What can hang from each mark
J_300: J_691
J_618: J_300 J_520 J_775 J_799
J_563: J_771
J_799: J_618 J_691
J_876: J_771
J_520: J_618 J_691 J_771
J_775: J_618 J_691 J_771
J_771: J_563 J_775 J_876
J_691: J_300

Each row was made from one small tree. Brackets hold a mark, then the marks that hang from it, in the order of their numbers. Every link used is in the known rows. Write each row's tree.
Known rows
(J_771 J_563 J_876): [  1.9  -2.6   5.3  -2.7   7.0  -2.5 -15.6  13.7 -13.8   0.7  11.4   1.7
  -3.6  16.9 -10.2   0.1   2.5   8.5   5.9   3.8   6.2   6.8   0.6 -19.2
   6.0]
(J_520 (J_618 J_300 J_775) J_691 (J_771 J_876)): [-11.2  -4.7  -0.3   5.1   4.2   0.1  -5.7  45.4 -21.4  -4.4  -2.6   2.2
  -0.3  -3.5 -15.9  22.5   3.6   4.0  17.0   8.7   2.5 -29.8  13.1 -37.3
  21.6]
(J_771 J_563 (J_775 (J_618 J_520)) J_876): [-20.2  -6.2  10.9 -17.7  18.3  -4.2 -29.8   4.6  -1.4   0.5   8.9  -1.9
 -15.5   4.9   1.8   2.7   8.0  19.9  12.6  11.7   4.2  22.7  -8.4 -67.9
  10.8]
(J_876 (J_771 J_563 (J_775 (J_618 J_799) (J_691 J_300)))): [  3.9  -1.1   5.5 -10.1  23.9 -17.1 -20.2 -11.4  -1.7  10.8  14.0   3.9
 -14.0   2.8 -16.6   6.4   8.5  22.2   9.1  13.8  11.5  28.3  12.0   7.9
  42.9]
(J_771 J_563 (J_775 J_618) J_876): [ -5.2  -8.1  10.3 -15.3   8.5  -9.1 -27.1   8.8  -1.5   2.1  13.9   8.6
  -9.6  16.7   1.2   3.6   6.9  16.8  17.8   4.4   4.6  20.8  -2.5 -46.4
  16.8]
(J_618 J_775): [  1.5   4.7  -0.5   4.0  -2.1   0.1   1.8  15.6   8.0   1.8  -3.7  -8.3
  -5.4  -5.8  -5.7   3.9  -5.9   4.9   2.4   2.5  -2.9 -13.2   7.5  -1.7
  -7.5]
(J_618 J_300 (J_775 J_771) J_799): [ 10.3   4.6  -0.2   7.9  -1.1 -14.8 -11.3  17.9  22.6  11.4  -5.9 -18.7
 -26.3 -23.5 -13.5  -0.5  -2.1  17.6   0.1  10.9   7.6  -9.8   3.2  -5.0
  -5.8]
(J_520 (J_618 J_799) (J_771 J_876)): [ -3.9   3.3   6.7  -0.8   8.9  -5.4  -1.1   6.8 -23.1  -0.8  -5.0 -26.9
  12.5  -6.1 -19.4  -2.9   0.2  13.4  15.3  -1.7   5.2 -15.7  13.4  -9.2
  10.5]
(J_876 (J_771 J_563 (J_775 (J_618 J_799)))): [-13.8   8.0  11.1 -17.1  18.1 -13.0 -10.7 -16.9  14.7  10.1   6.4   7.0
 -12.3   4.0 -11.7   4.2   6.8  25.7  14.9   5.7   9.4  30.1   7.1 -15.8
  27.0]
(J_876 (J_771 J_563 (J_775 J_618 (J_691 J_300)))): [  0.1  -3.5   5.2  -9.3  21.5 -11.6 -20.8   0.9  -1.2   7.5  16.5  17.5
  -8.2  12.2  -6.1  14.5  15.2  13.3  10.4  14.5   7.4  29.3   8.4  -8.5
  44.7]
(J_563 (J_771 (J_775 J_691) J_876)): [ 27.7  -7.9  -6.5  -1.5  16.5  -1.2 -26.5  23.4 -22.9   2.3   6.5 -26.0
   7.6 -12.1 -14.6 -11.1   8.6  12.3   4.0   4.4   3.9   9.8   8.3   5.0
  18.4]
(J_618 J_799): [  3.4   1.8   0.2  -0.8   2.0  -5.2   0.7 -12.3  -0.7   3.2  -2.6 -13.9
  -4.9  -9.7 -10.1  -8.0  -5.9   8.6  -0.8  -0.6   4.0  -0.4   3.8  15.7
  -2.1]
(J_799 (J_618 J_300 J_520 J_775) J_691): [ 13.7  -0.4  -5.1  -0.8  10.4  -2.2  -3.0 -14.7  42.7  11.8 -17.7 -15.2
 -27.4 -26.0  -3.7  -4.0   1.4   6.4   1.5  30.2   3.2  -6.7 -18.9 -33.4
 -25.3]
(J_775 (J_618 J_300 J_799) J_691 (J_771 J_563 J_876)): [  4.6 -11.6   6.7   0.4  11.4 -22.8 -40.6  24.2   6.0  11.4  14.8 -19.6
 -23.7  -7.6  -8.9   5.7  21.7  20.2   1.9  12.9  15.5  25.3  -2.4 -38.6
  35.4]
(J_520 J_691): [-10.7  -5.3  -8.6  -0.1  -3.6   2.3  -6.2   9.8 -20.0  -4.7   1.8  20.4
  -4.7  -3.8   3.5   8.8  -0.3  -6.1  -3.0  -2.7  -1.6  -5.9   0.4   5.5
  14.7]
(J_618 J_300 J_520 J_775 (J_799 J_691)): [  9.5   4.0 -10.5   2.1  14.2  -5.9  -5.3 -15.1  34.2   8.6 -11.5 -25.1
 -24.4 -34.0 -22.6  -6.4 -10.2  15.8  -2.8  24.0   7.2  -8.3  -3.3 -25.2
 -26.8]
(J_771 J_563 J_775): [  6.6   2.3   0.4  -6.6   2.1  -3.3 -16.5  -3.7   4.4   1.7   9.9  15.8
  -6.8  11.5  -4.7   2.3  -0.9  11.8   9.3   9.0   8.0   8.5  -3.7 -21.2
   4.3]
(J_799 (J_618 (J_300 J_691) (J_520 (J_771 J_876)))): [-16.0 -15.3  20.0  -0.7  17.8   7.3  -1.3 -13.5  -4.5  13.5 -12.5 -31.2
 -22.2 -19.8  -1.2  -3.0  14.7   7.5   5.3  25.4   5.0 -12.2 -12.2 -45.3
  -0.5]
(J_520 J_771): [ -3.3   1.8   3.5   0.6   5.3   3.9   9.6   1.7  -8.5  -0.8  -1.1   3.6
   5.4  -8.2  -0.2   6.4   4.3  -2.9   1.3   1.3   2.1 -24.0   9.4 -14.2
   4.0]
(J_876 (J_771 J_563 (J_775 (J_618 J_300 J_520) J_691))): [-16.8  -1.2   6.6 -10.7  28.7  -5.9 -24.1   7.3  24.0   8.4  10.4  -2.0
 -14.3   0.7  -7.6  21.3  25.0  19.4   6.3  27.6  11.6  40.5  -3.4 -60.5
  38.0]
(J_799 (J_618 J_300 J_520)): [ -0.3  -4.9   6.0  -4.6  10.0   1.8   0.1 -11.2  21.5   7.9 -12.4 -10.8
 -21.5 -12.6   5.7  -1.3   9.5   3.1  -1.0  23.3   4.5   6.5 -23.9 -32.1
  -6.8]
(J_876 (J_771 J_563 J_775)): [ -2.5  10.9   3.1  -8.1  13.5  -3.1  -9.4   1.2   6.3   6.2   8.7  17.3
  -1.9  17.5 -13.3   7.9   5.8  17.0  12.1   9.3   8.3  19.4   6.8  -7.8
  15.7]
(J_563 (J_771 J_775)): [ 16.4   1.5  -2.8  -7.7  11.4   1.5  -8.1  -5.3  -4.5   1.8  -1.5  -2.5
  -0.9 -16.1  -4.9 -14.1  -0.8   8.0   4.5   2.6   3.9   5.1   0.3  -5.7
   3.8]
(J_799 J_618 J_691): [ 19.1  -2.4  -6.5  -3.9   0.2  -5.0  -2.1 -28.5  21.6   8.7 -10.6   1.5
  -7.6 -11.1   4.8 -12.7   3.2  -1.5   3.0  10.5   1.3   0.5 -15.8   7.4
 -12.8]

Write each row's tree
[ 16.4  -5.6   1.5   0.0  15.1  -7.3 -26.7  20.8 -33.7  -2.2  15.1   0.3
   9.8  14.3 -17.4   9.8   8.0  12.4  20.1  16.7  11.2  -8.7  10.4 -22.2
  33.8] | (J_520 J_618 (J_771 J_563 (J_775 (J_691 J_300)) J_876))
[-11.5  -9.9  14.9   5.7   7.4  -3.0 -23.8  13.6  14.1  19.1 -15.4 -40.5
 -41.2 -26.2   0.4  -7.1  11.9  19.0   4.0  26.4   2.0  -1.3 -15.6 -35.9
  -8.8] | (J_799 (J_618 (J_300 J_691) J_520 (J_775 (J_771 J_876))))
[ -3.0   3.5  -2.2   8.9  12.6  -5.2 -39.5  49.9  -8.6   4.9   7.8 -30.5
 -16.4 -12.7 -11.4   7.8  13.0  18.2  -3.6  16.9   5.5  -1.0   3.9 -34.7
   9.5] | (J_618 J_520 (J_775 J_691 (J_771 J_563 J_876)))
[ -6.0  -1.7   1.5  -7.5  14.0  -7.9 -14.3  10.8   9.1   6.4   5.7  -5.3
   5.9   1.9  -1.8  14.1  19.4  12.6   9.5   4.5   0.0  28.2  12.0  -2.1
  38.0] | (J_876 (J_771 (J_775 J_618 J_691)))
[ 18.8  -1.5   2.1   7.6   1.0 -11.9 -33.6  43.4   1.0  12.7   4.4 -22.8
 -18.2  -3.4  -3.4   2.5  16.7  14.9   4.4  15.3   5.7  -1.9  -3.0  -4.5
  16.1] | (J_799 (J_618 (J_775 J_691 (J_771 J_563 J_876))))
[  8.8  -3.2   3.6  -7.4   6.4  -4.6 -24.1  12.8  -9.3   1.7  13.1   6.3
  -5.0  19.7 -11.0  -0.5  -0.1  17.2  14.1   7.3   7.3  10.1   0.5 -21.5
   3.8] | (J_771 J_563 J_775 J_876)
[-21.6   0.8  -1.3   1.3  14.8   8.2  -4.1  22.6  -6.4  -1.7   2.0  17.8
 -24.0 -18.7  -8.3  26.4   4.0   2.4  -1.4  24.4   9.1 -30.3   2.7 -70.1
  12.2] | (J_618 J_300 (J_520 J_691 (J_771 J_563)) J_775)
[ 19.1  -3.9   0.0  -8.6  16.1   0.1 -16.3  10.2 -19.2   1.9   1.6 -11.5
   0.9  -8.8 -11.9 -17.0   0.3  13.0   9.2   0.4   3.3   6.4   4.8  -5.4
   2.8] | (J_563 (J_771 J_775 J_876))
[ -0.8 -18.3  16.5 -11.5  20.5  -8.2 -23.2 -22.2  -0.7  14.5  -2.3 -33.1
 -25.4 -26.8 -13.7 -21.6   4.2  25.3  11.9  10.5   9.0  25.7  -1.5 -30.4
  17.8] | (J_563 (J_771 (J_775 (J_618 (J_300 J_691) J_799)) J_876))
[ 16.3  -0.4  -1.8 -12.7  21.6  -1.9  -9.7 -40.7   5.5   8.5  -4.3  20.8
 -23.7 -18.7   0.1  -7.1   1.3   7.3   9.0  32.3  11.4 -18.5 -15.8 -38.4
  -9.5] | (J_799 (J_618 (J_520 (J_771 J_563 J_775))) (J_691 J_300))
[ -2.3   3.8   0.9   2.3  11.9  -2.7  -0.1   2.7  21.1   6.4  -9.2 -29.6
 -24.2 -25.7 -18.4   0.7  -7.6  16.9  -2.5  19.1   5.8  -8.0   0.2 -24.9
 -14.7] | (J_618 J_300 J_520 J_775 J_799)
[-13.1  -5.4   8.4  -5.7  27.5  -5.9 -10.6 -16.3 -16.3   3.0   8.1  -9.9
 -18.4 -25.0  -5.2   6.8  10.3   7.6  -4.9  19.3  11.3  -6.9   5.0 -40.7
  31.6] | (J_775 (J_618 (J_520 (J_771 J_563)) J_799) (J_691 J_300))
[-19.3  -7.4   1.4  -3.2  12.8   0.2 -15.7   2.6   4.0  -0.3   0.9 -21.6
  -4.4 -18.1  10.0   8.7  16.3   1.4  -6.3   8.7  -1.7  16.4  -4.8 -35.7
  21.7] | (J_775 (J_618 J_520) J_691)
[ -9.9  -0.2  -1.9  -1.2   7.1  -4.7 -23.3  14.4 -12.6   6.7  -4.9  22.8
 -45.8 -22.9   9.6   5.2   3.2   5.5  -2.8  22.2   4.2 -16.4 -16.0 -20.7
  10.5] | (J_799 (J_618 (J_520 (J_691 J_300)) (J_775 (J_771 J_563))))
[  0.5   4.9   1.8   5.3  -2.4  -4.3  -1.5  18.3  22.8   0.9  -6.7 -12.4
  -2.9   1.0 -10.8   9.9  -1.6   7.2  13.2  12.3   2.6  -1.7  -1.3 -27.3
   2.9] | (J_520 (J_618 J_300 J_775))
[-13.9  -4.2  11.4  -6.8   6.3 -14.0 -31.5  21.8  -3.2   4.5  11.3   6.0
 -16.7   4.1   8.4   2.6  16.5  11.7   7.7   0.1   5.6  18.8  -4.9 -48.3
  21.4] | (J_775 J_618 (J_771 J_563 J_876))
[ 26.2   2.5  -7.4   4.0  11.8 -21.3 -31.1   7.0  -2.6  11.2   5.8  -3.4
 -30.5 -15.5 -25.0 -14.9 -10.7  21.5   4.9  13.9  11.1 -12.0   6.9   4.4
 -11.7] | (J_618 (J_775 (J_771 J_563 J_876)) (J_799 (J_691 J_300)))
[ 21.8   3.0  -3.6   1.0   2.3 -14.6 -29.1  14.1  17.3  14.1  -2.9  -5.2
 -24.9  -8.6  -4.0  -9.9   6.5  14.6  10.0  16.2   6.2  -4.9 -10.2 -17.1
 -12.1] | (J_799 (J_618 (J_775 (J_771 J_563 J_876))) J_691)
[  2.9 -13.5   5.9  -0.1  12.1 -18.1 -40.5  27.8 -19.7   5.4  18.9   3.4
 -18.8   2.0   4.1   5.4  18.3   8.2   2.4   8.9   7.0  16.4  -0.3 -23.2
  38.7] | (J_775 J_618 (J_691 J_300) (J_771 J_563 J_876))
[-15.2   2.7   8.7 -13.8  13.0  -7.2  -4.4  -1.6  14.2   6.2   0.4   9.0
  -1.3   4.9   0.9   8.8  11.4  13.5  14.5   0.2  -1.1  24.8   8.0 -13.1
  23.2] | (J_876 (J_771 (J_775 J_618)))
[-19.0   4.2   2.9 -12.4  23.2  -5.2  -7.4 -39.3  12.8   4.4  -2.0  -4.1
 -16.3 -32.3  -4.1  -2.3   5.3  10.2   0.8  16.2  11.2  -4.5  -3.5 -64.7
   3.6] | (J_775 (J_618 (J_520 (J_771 J_563)) (J_799 J_691)))
[ 19.4  -5.1  -6.0  10.9   4.5  -4.5  -7.5  20.0  -7.1   2.5   3.9 -11.0
  -7.7  -8.1  -9.6   6.2  -4.1   0.8  -2.8  10.4  -1.4 -15.2  12.1  23.6
   9.2] | (J_618 (J_775 (J_691 J_300)))
[-17.5  -4.9   1.8  -2.5  12.2   8.0  -1.2  29.8 -27.3   1.7 -13.2  -8.0
 -17.6 -23.8  -0.9   9.9   5.1   4.0   4.3  12.0  -3.7 -40.0   3.0 -25.0
   4.8] | (J_799 (J_618 (J_520 J_691 (J_771 J_876)) J_775))
[-12.4   5.7  -8.5   2.9  -6.2  -5.4  -6.7  12.6 -11.6  -3.1  -9.2  -8.0
  -5.5 -14.4 -14.0   6.1 -10.1  10.3   8.6  -1.6  -0.3 -12.3   8.0  11.4
  15.1] | (J_520 (J_618 J_775 J_799) J_691)
[ 14.9  -6.3   0.2   0.0  13.5  -2.0 -24.5  26.9 -22.6   1.2  17.0  -6.4
   7.4   7.9 -14.2  11.8  12.1  13.1  10.1  11.7  10.2 -10.3  13.3 -24.0
  23.2] | (J_520 (J_771 J_563 (J_775 J_691) J_876))
[-14.5  -6.2  15.6   9.4   6.3   1.2  -4.4  17.1  -3.3   6.3  -6.6 -32.9
  -3.0  -6.2 -17.3   7.9   3.6  12.2  19.3  15.0   2.9 -19.0  10.7 -41.1
   9.3] | (J_520 (J_618 (J_300 J_691) J_775) (J_771 J_876))
[ -2.2   3.4   1.4   5.4  23.1   0.0 -15.1  27.7 -19.6   4.0   5.0 -43.1
  -8.1 -21.3 -27.7   7.5   4.0  20.3  -1.2  18.4   9.3 -25.3  18.2 -29.4
   9.9] | (J_618 (J_520 (J_771 J_563 J_876)) (J_775 J_691) J_799)
[-13.0  -7.5  14.2   2.9   6.2   4.9  -2.1 -15.5  27.0  15.4 -18.7 -32.6
 -35.6 -24.7   1.2  -3.1   3.6  10.5   0.9  29.0   0.5  -2.5 -18.3 -31.9
 -11.0] | (J_799 (J_618 (J_300 J_691) J_520 J_775))
[-39.4  -8.1  22.9  -6.8  22.2   0.1  -6.0 -36.6  10.2  11.2  -0.9 -18.5
 -32.1 -28.8  -3.6   3.5  10.6  14.2   0.9  24.7  14.2   4.0  -7.1 -80.5
  18.1] | (J_775 (J_618 (J_300 J_691) (J_520 (J_771 J_563)) J_799))
[-18.7  -5.7  10.0  -6.5  27.4  -4.5 -20.8   7.4 -19.2   2.8   8.9 -31.3
  -7.8 -18.2 -10.6   7.6  16.7  15.8   0.5  13.2  10.3  -0.8   7.6 -53.7
  30.8] | (J_775 (J_618 (J_520 (J_771 J_563 J_876)) J_799) J_691)
